What can hang from each mark:
S: U
G: L
U: D P S
D: L U
M: L Q
P: L Q
L: G M P

Every row comes from one small tree of marks. Brackets hold a mark, then the marks that hang from it, in alphabetical order. Every link used is in the known rows. Which tree was each row made from?
Known rows:
(S (U (D (L M)) (P Q))): [  2.5 -14.8 -17.4 -21.7   8.8  -1.2   1.5 -27.5 -21.3  24.5 -23.4 -51.3
  27.5 -23.2  23.4  -3.8  31.5 -23.1   0.3 -34.2]
(P Q): [  7.0 -27.2  -9.6  -9.8  -5.3  -1.4   8.6 -16.6 -22.5  10.7 -10.6 -21.3
   5.2 -23.7  14.7  -0.8  21.3 -22.2  -4.4   4.1]
(P (L G) Q): [ -8.1  -9.8  -9.1 -18.5  -8.6  14.1   4.9 -19.3  -9.3  22.0  -8.9 -39.3
   3.2  -4.3  41.7  -0.8  12.4 -20.4   3.3  -2.6]
(S (U D (P (L M)))): [  0.3  19.6 -10.1 -26.1   4.9 -26.3 -16.4 -30.1   7.8   9.6 -19.8 -47.7
  10.1 -18.0  38.8  -5.0  -2.1 -30.1  20.2 -16.0]
(M L): [  5.3 -18.0 -12.1 -12.2  11.3  22.5   8.2 -16.9 -10.1   2.7 -19.0  -8.8
   5.3 -19.8  11.8 -11.1  11.6 -18.9   5.4  19.1]
(U D (P (L G M) Q) S): [-11.7 -13.6 -11.4 -31.9  15.4  -3.5 -20.1 -34.0  -3.3  40.6  -9.4 -67.8
  18.8  -7.7  43.4 -12.8  26.1 -34.7  24.4 -10.6]
(G (L P)): [  6.9  10.9  -3.5 -25.7  16.1   5.2  12.4 -19.9 -24.2  11.4  -7.3 -17.1
 -10.4 -19.4  25.7  21.1 -28.5 -31.9   7.4   3.2]
(D (L (P Q))): [  1.8 -19.9  -7.3 -14.6   8.4   5.0  21.1 -19.2 -26.5  37.1 -12.8 -28.9
  10.1 -14.8  12.3   7.1   9.1 -28.0  -7.9  -8.7]
(L G (M Q) P): [-16.6  -8.4 -13.0 -38.8  16.6  44.4  17.1 -29.6 -15.2  20.5 -22.8 -40.9
 -26.8  -5.4  37.1   1.1  28.1 -14.9 -27.9 -25.0]
(S (U (D (L G (M Q))) P)): [ -5.8  -5.8 -23.5 -27.5  30.5  45.9   5.4 -32.7 -14.2  19.1 -37.6 -55.1
  -6.3 -15.5  41.5  -3.6  41.7  -9.5 -33.6 -51.8]
(S U): [ 11.4   8.2 -15.0 -21.3  -3.8 -13.4   7.4 -14.9 -11.0   7.2 -19.9 -21.6
  -4.0 -24.8  27.5   8.7 -20.9 -12.4  -8.2   1.7]
(D (U (P (L G (M Q))))): [-14.5   0.0 -12.6 -12.8  15.2  27.0   3.7 -32.4   5.1  -2.4 -24.1 -45.3
 -39.0  -2.4  53.4  -8.5  26.9 -23.2 -12.5 -21.5]
(L G M P): [-16.2  13.5 -12.5 -43.4  13.6  31.5  14.4 -24.5 -14.3  22.1 -11.7 -43.1
  -1.8  -4.2  37.2   9.5   7.3 -14.1   1.0 -23.1]
(U P S): [ 10.6 -15.0  -8.8 -13.9  19.7 -10.6 -13.2 -23.8  -3.3  -8.7  -7.5 -25.8
  16.2 -25.7  19.2  -4.6 -25.3 -38.0   5.4  23.6]
(L G P): [ -4.9   6.1  -9.0 -34.2  14.9  18.3  11.9 -23.0 -15.4  13.5  -9.9 -33.3
  -1.5 -11.1  40.6  12.2 -14.5 -17.5 -14.0  -6.1]
(D (U (P (L G) Q) S)): [ -2.2 -18.1  -7.9 -16.0   6.4 -20.4  -7.3 -26.6  -4.4  28.4 -11.3 -54.8
  -4.4  -8.7  59.5  -5.3 -16.1 -35.8   7.5  14.3]
(P L): [  4.7  11.3  -7.2  -7.9  -1.1  -9.3   0.6 -16.7   4.3   3.3 -10.0 -19.1
  -7.2 -13.2  16.7   2.5 -11.0 -25.2  19.6   6.4]
(L G (M Q)): [-13.5 -11.2 -19.2 -25.5  15.7  54.4  13.8 -23.2 -13.9   7.5 -25.6 -34.7
 -29.3  -8.0  28.4  -2.4  47.0  -5.1 -21.8 -28.7]
(D L (U P S)): [ 12.1  -3.4 -14.2   3.9  34.8 -12.8   0.5 -20.6  -9.7  14.3 -20.4 -27.1
  -6.2 -26.3  17.0   2.6 -18.1 -30.6   4.3   2.5]

Which tree is each row?
[  4.5 -16.0  -1.7 -27.8   2.0  -0.1  14.8 -20.9 -35.9  26.5  -4.6 -25.6
  -1.7 -18.7  31.3  16.2 -11.3 -35.3   4.3   6.3] -> (G (L (P Q)))
[ -6.6  -8.3  -5.3 -36.5   4.7  12.4  19.1 -24.2 -36.1  28.2  -7.1 -33.6
  -2.2 -12.8  27.5  14.4  11.0 -32.1  19.3 -10.2] -> (G (L M (P Q)))
[ -6.1  16.8  -7.3 -34.8  18.3  16.2  15.1 -22.9 -25.3  18.5  -7.7 -24.9
  -9.7 -13.5  24.8  18.1  -7.8 -29.5  19.8 -13.1] -> (G (L M P))
[ -5.3 -18.8  -7.2 -35.8   1.2  15.4  14.1 -23.7 -26.4  29.1  -8.2 -43.3
   7.5  -8.3  43.1   5.7   5.8 -22.0 -20.2  -4.3] -> (L G (P Q))
[ -7.7 -32.8 -10.5 -33.2  19.3  53.2  16.1 -28.2 -15.3  22.6 -25.1 -28.8
 -19.3  -7.1  41.1 -10.8  14.0 -17.3 -35.6   5.2] -> (M (L G P) Q)
[ 10.0   1.5  -5.5 -11.8  22.4 -37.7 -29.0 -28.4  12.1  19.0  -8.9 -37.7
   8.2 -24.4  21.8 -11.7 -17.0 -44.6  23.6  17.1] -> (U D (P L) S)
[ -1.3  -6.1 -13.8 -18.3  18.4  39.5  14.2 -21.3 -22.7   2.9 -21.8 -17.2
 -37.2 -18.3  12.9   6.5  28.8 -20.3  -3.3 -18.0] -> (G (L (M Q)))
[ -3.4  21.0 -14.5 -14.7  29.2  15.3  25.7 -18.1 -18.9  33.9 -24.7 -37.0
 -22.4 -12.8  38.9  18.1  -5.7 -11.5 -17.7 -26.7] -> (D (L G P) U)
[-20.2  -4.5 -13.0 -28.4  -8.0  25.1   6.6 -21.7 -10.3  28.3 -11.1 -48.3
   1.9   2.5  39.0  -0.2  27.3 -16.8  18.6 -19.0] -> (P (L G M) Q)
[  4.5 -29.3  -3.3 -12.1  -2.3 -25.8 -16.9 -27.2  -0.3  15.5  -3.4 -38.5
  22.4 -15.3  30.7 -12.5 -19.7 -46.5  23.2  27.8] -> (U (P L Q) S)
[-16.4 -11.4 -13.5 -28.2  20.0  32.0 -11.5 -35.2   6.9  11.6 -19.2 -51.3
 -13.5  -0.5  43.8 -14.4   1.8 -31.4   5.4  -6.2] -> (U (P (L G (M Q))) S)
[  3.0 -31.1 -16.5 -16.8  33.1  13.3  -8.5 -27.8 -20.8  37.1 -15.5 -55.3
  27.9 -20.3  28.3  -6.6  20.8 -27.5  -3.8 -14.0] -> (U (D (L G)) (P Q) S)
[-11.7  -9.3 -16.6 -39.6  30.7  10.1   7.7 -28.8 -26.2  88.9 -20.5 -64.4
   7.4  -8.3  24.0   5.8  31.5 -18.8   5.6 -36.1] -> (U (D (L G M (P Q))) S)
[  6.1   5.8 -19.0 -23.0  26.9  19.8   0.7 -24.7 -13.8   9.9 -26.4 -49.5
  19.6 -21.5  42.8   6.1   0.1 -12.4 -18.8 -31.0] -> (S (U (D (L G)) P))
[ 12.3 -27.5  -8.6  -5.3   8.5 -37.5  -4.2 -23.7 -16.0  13.1 -12.6 -33.7
  -1.0 -29.3  30.3  -7.5  -4.2 -37.2  -3.1  23.3] -> (D (U (P Q) S))
[-17.1  18.3 -16.5 -32.6  24.5  49.7  22.3 -23.7 -18.1  30.6 -17.2 -42.8
   3.5  -0.8  29.0  14.1   9.6 -10.9   6.3 -41.0] -> (D (L G M P))
[-17.8 -17.8 -10.4 -33.1   3.3  12.7 -12.7 -32.1  -4.0  24.1  -7.1 -59.6
  22.9  -0.4  49.2  -8.9   3.6 -34.4  29.2   0.5] -> (U (P (L G M) Q) S)
[ -7.2   5.3 -20.5 -24.7  47.3  33.0  -8.7 -29.4 -10.8  29.3 -19.8 -55.1
  17.7 -15.8  21.8  -1.1  25.0 -20.7  14.4 -33.4] -> (U (D (L G M)) P S)
